Each row comes from the steps of one path. Every step used is in the known rows, and no mark comes twice. Write the path behind each row, first mark first.
In the rows, 128 means zero.
Known rows:
zuze doru nolo bufa: [102 167  89 192 106 153 122 148 143 129 146  54 143 102 144 165  95 175
 165 137 124 159  96 122 165 124 105 130 128 135 108  64 107 120 149  51
 114 101 143 165  95 126 127 105 113 137 148 111  99]
doru nolo: [ 93 147 138 183 128 132 180 156 136 146 149  47 130  83 127 131 142 171
 120 177 109 144 137 135 149 150 138 162 109 151 116 108 112 144 162  84
 114 118 173 158 116 149 145 119 148 116 134 145 138]
doru nolo bufa nasom: [118 171 138 224 108 142 170  98 148 142 169  73 107  97 126 144 125 160
 167 146 117 166 151 118 112 117  77 154 129 177 109 111 117 142 146  96
 110 111 156 135 112 138 105 119 137 138 117  95 149]
vifeze domug tamu pifop: [143  67 185  90 101 121 108 138 116 143 107 171  78 163 129 143 125 135
  65 156 147  85 150 121 149 125 156 108  28 193 130 109  75  63 145 135
  97 139 114 161 172 102 113  89 127 133 140 200 207]
zuze bufa nolo pifop nasom: [121 118  92 154 132 130  89 144 144 135 151 125 171 187 157 134 114 114
 167  87 157 107 138 116  98 125 118  85 159 129 115 161 140  87  85 176
  82 171 128  62 100 156  95 107 115 115 153  99 114]
nasom pifop vifeze: [112 103 125 111  72 144 124 157 143 154 112 139  70 116  95 109 130  75
 109 146 131 144 101 116 168  92 171  94 171  89 125 124 151 130  93 128
 164 147  80 135 165 127 139 108 102 127 118 171 105]
pifop vifeze: [136  91 107  77  77 121 105 128 171 136  82 134 120 105  64  95 140 132
  78 173 131 117 112 127 145 140 165 147 129  91 158 170 122 156 127 163
 175 103 118 120 118 146 150 100  98 114 111 155 119]
domug tamu pifop vifeze: [162  90 183  86  97 146  86 108 139 146 126 164  96 153 125 113 150 149
  87 126 138 137 181  83 132 157 152 118 139 140 136  99  95 106 132 143
 148 145  89 103 192 101 131 107 107 126 148 163 164]
zuze bufa nolo: [128 117  93 153 114 122  99 126 167 134 158  99 176 173 159 141 129 110
 123 114 167 105 115 144  74 136 128  72 106 131 132 151 117  69  85 145
  96 152 130  73  96 164 120 108 121 122 165 108 126]
nasom bufa zuze doru nolo pifop: [156 157  87 166 126 130 141 172 161 115 166 138 158  93 144 154 144 148
 161 112 123 124 213 164 151 168 124 101 112 136 132 150 147  97 156 122
 118  99 140 125  78 114  84 151 169 164 120 117 111]
pifop tamu domug: [121 105 170  76 128  92 190  86 130 119 107 160 135 159  98 156 142  54
 137 170 142 126  58 105 108 127 169 181 109  70 141 117 118 119 156 142
 149  79 147 133 147 144 165 179 115 114 126 145 141]
bufa nolo pifop vifeze domug: [103 131  91 149 109 112 118 159 117 107 175 177 123 145  95 122 113 113
 115 122 125 106 172 132 151  94 128 111 178 115 151 153 123 148 151 145
 120 159 104  98 100  92 127  80 123 122 146 183 119]
bufa zuze doru nolo pifop nasom: [132 166 124 126 169 155 129 177 114 133 137  71 194  93 154 138 128 160
 182 100 104 127 148 132 156 142  99 105 115 144 126 111 132 108 176 141
 111 103 167 162 119 118 134 137 149 136 139  96 132]
zuze doru nolo bufa nasom: [113 158  90 201 112 159 118 136 139 129 152  74 152  99 153 160  97 173
 175 130 129 157 109 120 148 123  77 122 124 137 103  69  95 118 140  49
 110 103 125 159  99 111 124  99 113 150 141  93  98]
sako bufa nolo doru: [105 176  66 174 142  99 149 114 128 108 188 126 100 116 101 140 120 148
  90 119 131 121 150 146 116 147 124 122 161 127 150 122 127 139 149 115
 150 176 102 120  33 105 114 166 134  97 144 100 124]
tamu pifop: [104 119 176 121 121 142 139 130 124 122 128 144  58 182 117 130 159 119
 118 111 124 106 141 103 138 105 132 114 116 130 114  71 116 152 127 110
 153 130 140 138 163 122 132 142 146 153 131 160 160]
zafe domug: [138  73 143  65 133  92 162 107 112 101  97 115  95 163 122 103 169 103
  46 150 102 130 104 153 162  74 176 135  31 122 117 151  79 154 142 129
 113 133 141 173 116 140 138  90 155 129 162 156 151]
doru nolo bufa: [108 185 140 211  96 128 183 111 153 140 160  48  99 100 112 157 125 168
 155 154 107 173 139 127 132 128 116 167 123 172 110 106 123 138 156  97
 115 110 182 150 103 159 110 127 141 119 131 122 148]
pifop tamu: [136 126 147  95 123 116 175  99  96 129 104 145 160 128 105 152 137  92
 129 186 153 151  54 128 105 136 180 168 110  61 163 117 117 130 150 122
 160 102 150 124 143 164 166 168  94 108 129 131 149]
pifop nasom bufa nolo doru zuze: [127 138  76 124 165  98 112 117  84  96 129 194 171 117 153 114 134 132
 145 118 122 109 170 104 106 143 178 139 148 131 130 151 143 145 124 200
 116 131  97  78 144 116 132 166 111  88 120 102  98]
vifeze pifop tamu domug zafe: [ 99  87 163  65 130 110 176  78 100 108 110 170 121 177 117 185 112  39
 148 132 145 136  95 140 131 111 127 179 143  59 143 101 171 163 128  80
 131  96 167 142 164 134 156 166  87 118  83 160 146]
nolo doru zuze bufa nasom pifop: [152 185 134 132 223 157  95 153 149 139 119  99 165 121 153 114  93 155
 159  79 138 146  74 112 113 129 107 143 148 156 114 162 150  99  58  97
 156 154  94 142 142 145 123 120 163 124 118 106  89]
vifeze pifop nasom bufa nolo: [ 73  89  98 118 135 119 131 110  73  93 142 172 135 147 149 152 116  79
 153 113 126 125 185 137 132 105 147 127 149 101 120 115 182 159 123 118
 109 150 122 114 146 113 124 158  93 102  84 141 116]
doru zuze: [202 164 145  64 148 122 121 137 151 125  75  66 123 112 132  83 135 181
  84 102 119 115 127 163  94 169 149 163  54 159 125 136  96 132 124 137
 176 121 154 125 126 164 156 131 139 130 122 121 159]
doru zuze bufa nasom pifop vifeze: [212 141 128  75 109 161  77 134 207 143  81  87 147 143 152  78 120 156
 124  80 169 125 117 144  65 150 116 119  87 160 105 171 117  76  52 162
 160 130 105  92 139 165 129 109 124 151  87  74 118]
sako bufa nasom pifop: [144 122  98 151 108 140 134 107 141 137 145 142  55 119 123 109 129 121
 106 122 143 123 159 139 101 136  85  85 123 135 109 113 121 129 120 125
 145 178  71 132  71  96  93 157 128 157 106  59 153]
tufovu tamu: [141  99 160 105  93 101 121  90  78 131 108 100 160 124 134 109 127 190
  54 174  87 119  73 128 124 149 143 108 120 110 175 102 121 163 157 126
  97 117 148 129 113 143 174  89 160 166 161 102 113]
zafe domug tamu: [178  61 164  58 132 102 134 101  98 112 106 125 107 165 144 102 167 121
  35 134 109 147 140 148 148 105 177 130  39 146 121 140  61 121 144 133
  96 151 115 157 146 119 127  76 143 118 186 157 166]
domug tamu tufovu: [172 118 167 133 139 108  84 117  97 158 129 116 130  80 138 103 164 147
  67 146 139 140 183 139  95 184 125 128 103 155 143 105  96  83 135 140
 132 148 131 112 155  87 142 103  82 110 225 140 159]
zuze bufa nolo doru: [116 147  91 174 153 125  98 137 160 132 173  99 195 165 156 147 113 122
 135 106 166 117  95 129  86 131 120  89 141 134 132 161 132  76  67 129
 102 158 121  83  94 160 116 111 135 110 162 109 103]
tamu pifop nolo doru zuze: [ 61 155 159 128 165 165 129 145 132 118 139 159  90 137 130 136 147 144
 159  93 124 146 119 109 148 110 106 150 185 147 116  97 129 173 117  78
 173 128 135 147 185 128 135 167 154  89 106 192 109]
pifop vifeze domug tamu: [147  57 128  56  62 118  90 131 163 139  76 174 112 112  73 105 118 141
  51 189 150  99 125 127 161 141 178 142  80 141 158 176  97  95 133 178
 142 109  99 140 145 123 139  70  89 109 108 188 155]
nasom bufa nolo: [138 128  65 180 105  90 140 129 133  95 190 184 131 124 133 142 156 107
  99 134 138 110 215 170 103 153 159 101 121 114 147 151 125 121 135 124
 121 122 104  69  82 110 115 145 139 140 144 145 102]
bufa zuze doru: [162 148 125  92 158 139 111 162 124 128 121  66 185 108 149 137 142 142
 131 106 114 110 127 165 131 159 104  85  69 125 145 114 108  93 165 126
 135 103 159 163 115 119 142 145 151 156 154 102 148]
bufa zuze doru nolo pifop: [133 172 128 128 167 156 136 185 133 139 146  51 190  93 144 141 134 164
 168 103 107 130 147 149 154 148  94 101 109 141 129 112 122  98 179 116
 123 106 170 172 104 115 128 134 161 149 143 107 139]
vifeze domug: [118  76 141 101 113 102 131 152 122 129  87 137  92 136 107 139 113 120
  59 184 137  63  94 155 151 114 163 121   5 169 132 140  90  94 149 137
 106 128 140 177 119 132 126  94 138 129 129 191 190]

Write each row's path:
[ 97  91 115  94 149 126 136 116  82 102 118 155 140 136 149 150 121  85
 165 116 119 123 181 141 132 118 138 127 125 109 121 125 190 154 129 137
 121 138 141 129 147 127 115 172 107 116  74 128 128] | vifeze pifop nasom bufa zuze
[121 196 102 159 194 108 129 135 102  99 185 122 174 117 136 125 112 142
 114  95 124 128 125 138 104 127 129 138 160 132 156 128 115 144 122  93
 151 152 105 106 120 105 162 128 150  99 159 148  97] | bufa nolo doru zuze
[126 110 123 115 129 136 108 171 156 130 102 150  91 132  72 100 117 133
 143 117 105 125 150 107 191 122 132 152 189  99 131 184 151 185 140 155
 149 149 124 125 101 130 101  87 126 131 117 160 117] | nolo pifop vifeze
[ 84 171  95 176 192 104 132 138  82 107 203 141 168 121 121 145 117 121
 117 121 119 126 119 131 125 115 131 119 174 114 160 124 116 150 130  91
 130 159 104 110 113  94 157 121 145  97 175 156  99] | bufa nolo doru
[135  72 180  81  93  72 137  77 111 118 111 109 130 154 123 111 126 157
  57 163  75  90  81 102 119 149 138 123 124 111 149 101 126 147 159 146
  83  91 144 144 117 117 169 103 183 176 160 116 114] | tufovu tamu domug
[123  89  95 108 138 102 115 114  97 120  96 186 142 123 143 114 144 114
 133 148 118 103 159  99 125 152 185 130 117 121 117 149 137 150 132 206
 104 120 116  91 150 131 122 170 106 104 115 104 121] | pifop nasom bufa
[159 182 134 124 231 147  94 144 159 137 113  88 184 119 147 116 101 179
 144  82 137 135  78 119 104 144 107 156 126 162 124 174 137 107  69 110
 157 142 112 130 129 155 124 122 162 123 117  97  94] | nolo doru zuze bufa nasom
[ 97 154 159 170 146 131 196 146 136 141 143 117 121 125 113 156 125 127
 184 150 113 156 135 112 173 137 117 201 189 113 119 130 140 168 175 105
 101  91 188 143 127 136 129 124 133 118 121 145 140] | doru nolo pifop tamu domug zafe
[ 84  93 103 101 149 133 119 126  79 101 120 154 152 135 158 156 108  93
 171 110 125 122 171 136 145 116 135 115 131 102 117 103 187 143 126 120
 113 132 136 139 141 114 120 164  95 117  75 122 111] | vifeze pifop nasom bufa zuze doru
[ 81  96 161  81 123 115 183  99 104  98 123 147 117 164 114 178 111  43
 156 143 138 138 106 132 125  95 134 169 135  71 133  93 174 138 132  75
 148 115 155 160 145 131 150 171 107 115  77 171 132] | vifeze pifop tamu domug
[174 148 135 168 114 128 116  52 139 127 139 137  91 152 120 134 116 116
 148 100 122 140 134 120  78 102  65 121 104 161 122 134 107 137 122 128
 122 128 114 103 128 131  82 133 124 164 131  66 161] | nolo bufa nasom
[197 171 117  96 123 128 100 130 184 119 111  65 169 152 153  99 129 166
 108  80 158 112 126 169  58 162 136 124  74 163 121 157 104  74  86 158
 153 136 148  85 113 178 142 122 133 127 129  94 130] | doru zuze bufa nolo
[100 150 156 149 107 135 169 136  77 154 127 151 100 102 118 138 150  46
 143 166 158 165  75 126 129  82 153 118 174  76 135  80 165  93 102 112
 161 129 112 140 172 120 160 147  83 114 156 154 111] | nasom pifop tamu tufovu
[103 122 140 107 128 143 120 123 105 110 119 185 108 170 150 137 161 120
 169  98 126 108 168  82 142 112 143 102 136 126 107  81 135 129 136 166
 134 111 117 118 169 102 123 175 129 139 105 116 130] | tamu pifop nasom bufa zuze doru
[157  73 181  66 109  70 125  56 106 126  94 141 139 169 132 127 130 145
  47 156  82  89  67 123 124 165 125 136 133 106 165 116 114 173 161 154
  66  70 170 125 136 118 175 100 153 174 170 100 132] | tufovu tamu domug zafe
[152 194 132 116 225 140 104 148 160 135 109  76 176 118 142 121  98 179
 135  89 131 138  63 120 121 150 129 165 128 156 131 172 142 117  74 111
 161 141 130 145 120 170 127 128 164 108 127 115 101] | nolo doru zuze bufa
[218 150 136  90 132 156  88 132 189 144  92  79 146 148 169  84 123 155
 129  74 163 124 120 149  61 147 108 113  70 169  99 155 115  68  51 148
 149 139 114 100 140 166 126 115 133 157 101  70 133] | doru zuze bufa nasom pifop
[ 47 113 120 141 112 146 138 104 119 109 141 126  97 123 126 172 102  90
 168 101 122 169 136 166 138  97  87 145 167 121 122 105 171 183 128  52
 131 146 168 147 146 146 105 166 107  89  84 182 127] | vifeze pifop nolo bufa
[143  89 160 132 133 148 139 105  99 139 145 189 116 145 143 115 131  43
 155 126 151 136 105  97  90  93  84  93 138 102 107 108 116 113  98 109
 126 135  57 117 184  81 141 135 123 174 105 103 126] | bufa nasom pifop tamu domug
[148 116  91 137  82 139 125 105 156 136 140 152  58 110 103 101 128 121
 101 128 148 124 154 134 107 132  95  96 143 123 119 129 125 130 118 137
 159 168  62 122  76  95  97 150 112 150  90  63 138] | sako bufa nasom pifop vifeze
[142 109 101  96 153 104 122 116  94 117 102 180 164 118 146 114 156 122
 143 134 114  96 176 117 111 154 173 118 100 129 128 159 145 132 149 229
 106 112 129  94 146 126 119 187 120 110 117  90 139] | pifop nasom bufa zuze
[136  74 133  73  58 113  90 129 160 137  83 166 113  93  72 101 133 140
  46 196 156  97 133 135 149 132 162 148  88 142 159 171 101  87 127 186
 149 104 111 142 137 113 145  67  74 100 128 190 148] | pifop vifeze domug tamu tufovu
[ 94 143  76 187 130 156 113 192 120 126 141 103 159  94 157 145  99 174
 189 130 117 144 143 103 196 136 118 130 162 116  96  88 125 133 159  76
  94 115 128 155  97 103 113 102 120 133 135 123  73] | zuze doru nolo pifop nasom bufa
[ 81 154 114 163  95 165 123 149 122 147 151 125  85 104 146 156 117  75
 182  93 121 174  95 140 157  87 102  79 192 133 107  97 156 115 121  86
 125 144 115 146 167 126 110 160 119 105 139 163 108] | nasom pifop nolo bufa zuze doru
[138 114 145 157 133 155 128 112  81 145 143 186 128 108 144 108 145  62
 147 142 164 154 114 121  84  89  78  97 145 102 121 101 125 109  92 107
 142 135  71 111 181  79 148 121  98 170 127  95 113] | bufa nasom pifop tamu tufovu
[116 107 114 169 152 175  76 142 167 161 143 133 167 146 175 127 115 100
 179  99 176 136  79 117  87 115  67  73 149 142  97 161 141  76  37 113
 100 161  82 100 146 142  90 115 132 139 115  93  97] | zuze bufa nasom pifop nolo doru
[ 84 151 128 150 101 159 143 139 121 154 150 131  73 106 133 148 127  69
 170 100 119 172 107 140 145  89 113  86 186 141 109 112 160 121 113 109
 127 144 123 135 175 141 105 166 130 103 130 169 117] | nasom pifop nolo bufa zuze
[159  74 166  59 153  68 133  87 164 130  89 163  83 185 120 139 141  63
  75 112 107  62 102 129 131 170 117 161 105 110 119 141  97 158 148 159
  88  68 177 126 153 117 152 145 128 133 154 136 171] | tamu domug zafe
[125 107 112 140 170 121 111 165 102 120 106 192 107 140 127 111 121 127
 181  96  97 115 190  89 176 126 143 141 178 121 105 165 163 178 146 188
  95 159 124 104 118 118  78 134 133 124 121 122 118] | nolo pifop nasom bufa
[113 151 148 128 126 104 171  96  79 134 108 143 159  89 101 140 167  91
 127 198 171 152  71 142  82 124 148 182 127  64 169  98 134 113 139 134
 181  83 171 124 134 136 180 160  63  98 164 131 128] | pifop tamu tufovu
[100 106 128 170 169 173 103 143  93 149 157 177 125 101 155 109 121  87
 158 108 135 155 113 117 116  98  61  87 172 131 104 126 121 146  91  74
 122 164  58 124 189  78 126 127 135 146 113 124  96] | bufa nasom pifop nolo doru
[119  91 127 105 109 131 109 183 155 130  91 166  84 135  69 106 104 137
 129 134 113 105 144 121 204 108 135 149 152 123 129 194 144 156 146 167
 130 141 120 145  98 125  97  72 128 130 105 181 134] | nolo pifop vifeze domug
[134 129  61 179  98 101 127 143 148  91 191 207 125 125 109 133 145 115
 124 121 137 117 232 149 134 138 151 107 181 108 148 178 147 139 138 142
 124 132  91  62  76  98  94 122 136 137 125 160  87] | nasom bufa nolo pifop vifeze
[127 201 145 198 105 137 191 111 155 143 168  34 117  94 119 158 140 166
 168 135 107 162 154 142 121 132 103 153 114 183 121 117 134 118 169 120
 120  97 197 153 102 159 106 143 156 124 127 109 164] | doru nolo bufa zuze
[ 88 153 144 204 147 143 177 184 136 148 156  65 106  95 120 131 123 173
 166 145 100 156 165 117 183 134 113 167 160 151 104 124 135 168 169  96
 107 142 167 159  98 139 111  97 160 126 130 151 134] | doru nolo pifop
[161 146 128 168  77 144 110  66 148 142 139 155  71 148 109 128 114  94
 164 100 134 156 127 109  97  81  74 107 150 145 118 136 134 128  97 137
 128 131  84 101 143 128  89 122 106 166 114  81 137] | nolo bufa nasom pifop vifeze
[136 178  90 141 122 138 147 148 162 127 150  73 107  97 113 137 127 186
 138 105 119 127 170 157 143 168  94 114 120 144 126 119 135 109 183 135
 142 140 154 165  21 118  89 173 155 133 121  62 156] | sako bufa zuze doru nolo pifop
[111  94 178  94  89 119 120  79  52 122 107 145 134 168 148 109 139 182
  97 154  89 108  91  78 129 115 150 106 162 116 153  69 135 168 145 156
 100 115 138 126 164 124 165 111 146 161 141  97 111] | tufovu tamu pifop nasom
[116  94 169 109  78 113 120  77  65 114 116 171 134 162 149 117 145 182
 100 156  95 115 121  84 128 121 154 101 158 114 153  80 147 162 142 161
 100 107 129 118 152 120 155 123 151 168 133  99  99] | tufovu tamu pifop nasom bufa
[123  67 115  66  59 113 110 136 170 129  67 159 107 118  57 109 120 127
  56 198 144  84 102 136 166 119 177 146  78 123 157 183 111 122 130 172
 149 101 118 149 120 135 144  74 100 112  94 190 144] | pifop vifeze domug
[ 85 168 147 194 142 148 198 167 123 145 153  90 134  97 113 143 123 152
 190 162 117 175 138 110 172 128 125 186 173 121 119 122 140 159 173  92
 120 125 173 150 108 145 123 118 144 114 117 151 122] | doru nolo pifop tamu
[203 157 137  71 128 137  97 135 195 138  72  48 152 145 153  93 127 176
 109  88 151 110 107 162  72 176 142 137  53 167 114 161 109  80  84 159
 152 125 158 111 113 198 130 128 135 131 115  93 147] | doru zuze bufa
[146 194 141 114 238 127 120 148 128 123 108  87 153  95 126 116 108 182
 121  98 111 138  79 125 134 145 137 185 128 148 140 153 134 148 109  93
 180 137 128 161 135 146 146 135 163 102 130 137 111] | nolo doru zuze
